Each row comes from the steps of one path. Every step used is in the known rows, and no mark comes twice. Write the path behind each row, first mark first.
In the rows, zero is written as 128.
Known rows:
l -> j -> e: [135 126 116 133  99 120 137  94 136 147 132 118 126  99 144 183 137  71
 134 102 147 139 125 110 139 118 153 138 127 144 117 149 126 136 120 171
 126 122 119 132 150]
n -> d -> w: [116 155 102 124 156 144 116 140 136 120 147 123 195 100 129 138 133  84
 122  92 124 151 149 120 116 111 135 161 133 130 175 117 110 133 113 135
 163 121 121 124 149]
h -> c -> x -> l -> j -> e: [128  82 106 143 105  88 127 111 188 139 201 109 139  84 110 238 140   6
  98 110 135 107 140 111 146 120 106 120 132 139 133 105  78 109 124 199
  91 121 150 124 134]
d -> n -> t -> v -> h -> c: [144  69  37  93 116 149 142 161 176 165 192 144  42 122 187  99 123  47
 163 124 131 125 131  96 124  93 112 197 123 150 149 126  65 111  92 102
 173 143  82 148 162]
c -> x -> l: [118  86 148 125 120  92 132 137 167 109 181 133 145 124  91 173 124  64
  80 127 112  95 140 142 135 137  73  69 136 126 137 112  93 105 115 149
  92 120 156 110 110]
n -> d -> w -> j -> e -> x: [121 141 125 117 113 116 122  93 174 126 166 107 203 106 159 198 143  56
 142  88 115 161 181  97 121 127 145 192 142 151 200 154 119 138 129 106
 173 115 108 126 131]
h -> v -> t -> n -> d -> w: [125 118  48  86 166 139 137 123 165 149 224 153 226  87 169  80 127  35
 146  61 128 161 169 133 109  75  97 152 138 138 179 118 130 133  87  90
 169 101 111 141 120]
l -> j -> e -> x -> c -> h: [122 134  98 142 117 116 146  79 161 151  60  87 169  90 176 230 136  38
 137 118 136 103 113 109 152 148 184 164 121 132 127 106  74 140 109 150
  90 110  99 143  98]
v -> t -> w -> d -> n: [119 122  58  75 120 135 148 154 157 170 147 155 178 128 153 124 129  67
 120 128 127 173 149  35  92 119 104 158 110 155 173 107 134 122  89  81
 154 122 109 128 146]
c -> h: [128 109  83 120 110 131 152 113 141 123  85 125 136 125 143 122 122  93
 123 112 121 109 113 127 123 140 118 120 119 121 148 104 102 123 106 108
 119 121 105 128 125]
j -> e -> x -> c: [117 160 161 134 147 123 121 114 152 136  98  98 159 120 151 220 139  97
 135 142 120 115 129 119 149 128 189 181 138 142 123 135  98 150 178 114
 129 121 124 145  65]
d -> w -> j -> e -> x -> c: [111 155 147 118 124 113  92  91 169 149 137 103 199 104 173 221 144  79
 172 119 121 138 196  86 145 140 196 225 147 151 149 148  91 146 164 122
 115 117 123 145  62]
e -> x: [121 123 150 138 132 118 120 134 152 107 128 111 170 138 148 149 127 140
 123 146 119 117 122 133 135 139 128 126 130 129 140 118 137 131 111 126
 126 119 133 125 115]
e -> x -> c -> h: [114 139 110 136 147 125 139 112 155 133  56  98 171 121 161 179 126  94
 130 146 117  91 116 130 142 158 162 155 123 117 140  85  79 131 118 109
  91 116 107 141  78]
h -> c -> x -> l -> j: [124  78  98 154 120  87 116 124 180 141 196 112 139  88 105 201 133  34
  97 124 138 101 143 122 144 137  94 103 126 122 131  78  85  97  87 217
  61 123 155 120 150]
t -> n -> d -> w -> j: [131 126  70 105 113 115 142  95 134 164 175 125 161 111 139 129 137  77
 147  83 134 182 207 116 110 115 133 182 137 131 205 154 124 119  88 141
 158 118  92 120 191]
c -> h -> n -> d: [130 139  32 126 134 143 169 122 150 151  69 131 127 119 127 107 125  59
 112  90 131 131 124 132 115 124  66 142 107  96 195  86 115 132  77 105
 146 121  86 130 162]
d -> w: [116 138 118 115 139 137  95 150 143 112 154 130 201 106 139 131 130 124
 140 107 124 131 155 114 126 122 146 156 135 136 142 124 110 134 119 142
 131 119 138 129 114]
c -> h -> n -> d -> w: [118 146  23 114 145 150 134 140 164 137  95 136 196 100 137 110 126  53
 124  69 129 133 148 116 112 117  82 169 114 105 206  82  98 138  67 117
 149 112  97 131 149]
v -> t -> w: [124 108  95  82 152 126 147 126 143 157 169 151 193 115 161  44 135  97
 113 136 121 143 140 116 111 123 102 124 121 135 136 116 171 123 111  96
 135 121 138 136 126]
j -> e -> x: [126 128 159 125 118 119 125 122 164 105 130 108 158 134 149 188 135 109
 121 129 114 120 120 123 137 122 137 144 136 147 140 147 129 144 151 112
 152 117 128 131  99]
x -> c -> h -> n: [123 153  50 126 145 139 140 121 145 175  44 129 126 115 140 131 126  86
 141 124 137 107 134 121 136 136 127 174 111  96 143  79  85 139 111 116
  91 122  99 149  94]
t -> n -> d -> w: [125 142  76 108 145 134 139 138 135 134 159 122 193 107 128 125 134  91
 121  84 129 162 167 133 115  94 137 169 135 130 193 135 112 130  94 149
 173 113 103 123 176]
h -> n -> t: [139 123  67 101 127 137 130 125 160 173 155 153  65 142 133 106 131 109
 141 108 128 127 134 148 141 106  60 172 116 109 146 115 125 141 102 136
 120 130 106 142 141]
n -> h -> c -> x: [122 110  52 140 135 128 133 116 172 142 149  95  92 125 120 183 129  67
  97 150 112 122 141 121 119 111  83 129 135 117 151  87 100 111 115 123
 136 138 124 142 124]
d -> n -> h -> c: [136 109  20 133 121 144 124 150 148 149 107 107  93 136 155 194 132 102
 140 135 134 142 133  81 120 115 120 177 123 121 175  97  64 126 104 110
 163 134  88 137 167]
j -> e -> x -> c -> h -> n: [119 153  82 124 134 132 137 118 180 151  48 108 156 122 161 194 132  62
 134 121 126  99 128 114 147 131 136 188 119 116 155  98  87 155 131  94
 117 111  99 151  58]
j -> e -> x -> c -> h: [119 144 123 126 129 128 145  99 166 131  58  96 173 117 163 217 133  65
 130 128 112  97 115 116 144 140 178 170 128 133 144 109  73 145 157  93
 118 114 102 144  57]
x -> l: [131  88 146 131 136  95 134 146 133 107 152 140 139 114 107 160 132 102
 114 119 133 104 125 147 143 143 132  95 126 123 140 122  91 115 107 142
 115 124 134 109 139]
h -> v -> t -> w -> j -> e: [138 100  93  65 110 116 137  71 173 182 207 166 187 103 188  71 138  30
 155  87 129 163 200  96 113 107 105 146 135 160 137 160 170 129 143  42
 162 112 132 149  95]
v -> h -> n -> t: [140 109  85  90 131 136 157 130 169 170 154 163  32 147 150  93 129  59
 148 101 125 111 105 129 131 109 113 145 113 112 147 132 121 137  78  97
 159 140  76 144 133]

Which path is each row?
[129 135  80  84 137 130 153 124 155 168 156 145 122 127 119 124 137  80
 111 113 122 154 157 111 121 111 130 168 114 147 153 120 135 121 102 119
 164 135 107 133 168]
n -> t -> w -> d
[124 147 160 129 113 105 126  72 152 162 113 101 132 123 162 220 143  89
 160 141 123 134 168  98 145 148 182 196 139 143 135 153 105 139 170 104
 110 126 111 145  80]
w -> j -> e -> x -> c
[129 101 101 104 149 133 123 114 159 139 193 159 162 108 172  78 121  73
 153 104 126 128 130 127 122 109  93 110 131 135 117 114 143 131 120  70
 122 116 134 147  71]
h -> v -> t
[128  89 171 130 124  87 133 142 167  84 155 121 174 121 127 218 139  86
 106 118 120  94 117 139 151 136 144 111 134 145 153 139  90 131 131 121
 140 112 133 111 109]
j -> e -> x -> l
[141  99  57 120 127 120 176 117 122 146 116 116  94 140 135 150 131 114
 120 129 136 143 139 146 124 107 131 121 130 118 165 140 117 124  74 117
 166 127  80 127 176]
t -> n -> h
[137  90  76  90 136 125 146 112 156 155 206 157 158 115 170  73 122  79
 151  97 133 138 149 140 120  90  95 119 134 134 135 130 145 127  97  82
 133 107 117 144 100]
h -> v -> t -> n
[131 112 118 129 145 132 141 141 150 139 141 124  84 122 145 130 132  71
 142 130 133 113 101  98 120 122 191 144 122 129 137 115 106 119 124  97
 169 144 100 140 123]
v -> h -> c
[122  84  95 125 133 131 145 147 184 138 194 122  99 104 145  90 116  35
 111 154 122 107 149 110 113 102 100 125 136 146 118 115 119  95 104 110
 149 141 136 145 111]
t -> v -> h -> c -> x
[139 118 129 113  79 109 143  74 139 155 143 129  93 127 144 167 138  89
 152 108 129 153 165 101 127 131 135 160 135 147 144 173 132 129 160 108
 139 131 111 131 126]
w -> j -> e
[128 139  23 100 125 146 135 156 161 157 107 143 185 131 142 176 124  44
 127  95 144 166 189  56 102 101 129 145 119 149 172 112  95 126  63  57
 223 119  96 138 156]
t -> w -> d -> n -> h -> v
[127 144 105 109 107 125 130  84 151 148 163 124 165  98 142 173 143  44
 146  72 125 175 186  93 115 114 144 192 140 150 192 164 113 137 145 110
 175 124 104 128 148]
n -> d -> w -> j -> e
[127  76 148 158 127  77 127 130 155 105 157 114 177 101 139 202 133  90
 116 127 147  96 119 143 157 164 136  86 121 126 137 105 100 112  49 194
  79 112 132 105 163]
e -> x -> l -> j
[123 138  96 119 123 125 124  98 138 150 162 127 165 103 139 137 136  74
 149  89 129 170 189 105 114 132 130 175 134 132 187 137 119 123 107 127
 147 127 108 123 167]
n -> d -> w -> j
[136 134  88 120 135 124 173 119 120 150 130 119 124 129 116 126 132  97
 109 107 132 159 145 145 117 102 120 141 129 121 180 140 129 125 103 133
 170 122  94 122 190]
t -> n -> d
[116 150  74 135 149 131 132 128 170 152  45 111 163 126 158 155 125  94
 136 141 128  95 130 122 143 148 121 174 113  99 151  71  94 142  94 111
  85 114 104 146  81]
e -> x -> c -> h -> n
[126  84 130 132  91  84 143 101 175 130 184 123 144  97 106 229 134  10
  89 100 128 107 138 122 145 128  98  78 134 143 127 133  90 114 108 195
  91 114 149 115 124]
c -> x -> l -> j -> e
[139  85 129 138 107  88 145 112 140 127 157 130 138  89 123 213 142  47
 120  91 152 116 121 127 153 135 155 104 124 141 130 141  87 123 104 183
 111 118 125 111 158]
x -> l -> j -> e
[135  97  86 119 139 135 154 164 149 145 144 156  93 111 154  44 117  79
 139 131 153 119 143 118 121 106 107 130 118 128 127 141 145 120  57  92
 166 137 107 139 140]
t -> v -> h -> n
[128  98  53  85 124 112 161  80 149 180 217 141 159 100 167  95 138  56
 151  90 127 185 186 109 102 113 106 174 133 133 207 141 140 117  79 116
 135 118  86 126 170]
v -> t -> n -> d -> w -> j
[133 101  43  86 169 135 152 114 159 157 171 154 192 107 182  62 131  54
 125 111 130 140 157 133 112 103 100  99 126 132 140 109 150 126  76  42
 182 118 118 149 113]
n -> h -> v -> t -> w
[126  69  41 131 111 109 129 160 188 131 158 112 107 133 116 240 129  37
  95 133 116 109 146  97 126 125  64 120 131 122 182  80  30 104  91 130
 127 126 118 120 144]
d -> n -> h -> c -> x -> l
[117 123 101 132 125 127 109 127 177 141 169 106 124 124 115 154 127  85
 105 144 110 120 147 115 122 115  82 144 136 126 132  92 120 112 150 146
 107 131 154 139 101]
h -> c -> x
[124  84 168 140 139  86 127 153 157  85 154 123 173 125 125 187 131 113
 109 135 125  91 119 152 148 155 129  93 128 128 149 112  96 118  91 137
 111 114 135 106 123]
e -> x -> l
[126 137  28 101 120 138 156 158 142 157  83 128 153 142 130 188 131  73
 107 127 138 171 165  50  99 118 138 150 113 145 187 116 100 122  65  85
 205 130  85 125 190]
t -> w -> d -> n -> h
[141  75  97  94 133 134 171 127 154 144 190 152  50 113 170  58 122  63
 143 122 126 114 122 146 132 102 119 134 127 148 121 154 110 114  82  96
 170 144  91 140 147]
n -> t -> v -> h
[114 159 158 145 160 122 113 127 141 136  93  99 163 125 147 185 132 129
 135 160 123 109 133 126 146 144 173 163 132 123 118 108 105 139 141 127
 100 123 128 141  79]
e -> x -> c
[119 151  84 111 163 148 140 161 161 143 137 146 152 110 141 109 130  33
 132  78 135 137 133  96 108 106 147 154 121 117 190 122 114 141  67 100
 200 129  87 133 139]
v -> h -> n -> d -> w
[129  70   9 105 137 118 174 103 183 171 203 110  87 126 150 136 131  48
 101 154 110 140 138 127 107  91  54 127 133 118 171  90 123 107  91 108
 122 128 101 145 128]
v -> t -> n -> h -> c -> x
[145 111  93  62  88 114 151  65 161 192 181 146 102 134 156 115 150  66
 139  98 118 161 192 122 131 115 116 187 129 151 155 176 142 131 147 103
 163 128 106 141 155]
n -> t -> w -> j -> e
[132 133  65  71 144 135 174 147 178 188 145 169  82 140 130  97 134  26
 120 102 134 141 137  87 112 105 141 161 101 133 167 122 142 128  54  81
 201 141  75 141 162]
v -> h -> n -> t -> w -> d
[122 143  88 121  98 138 131 160 140 139 107 132 118 143 118 207 122  92
 135 121 134 159 137  49 109 123 128 163 118 148 163 120  91 125 107 116
 145 130 101 123 151]
w -> d -> n
[122 114  57  87 158 132 158 125 148 150 202 138 189  98 154  91 134  66
 125  92 119 168 147 126 104  94 110 157 131 131 197 123 130 129  88 124
 152 112  97 128 154]
v -> t -> n -> d -> w
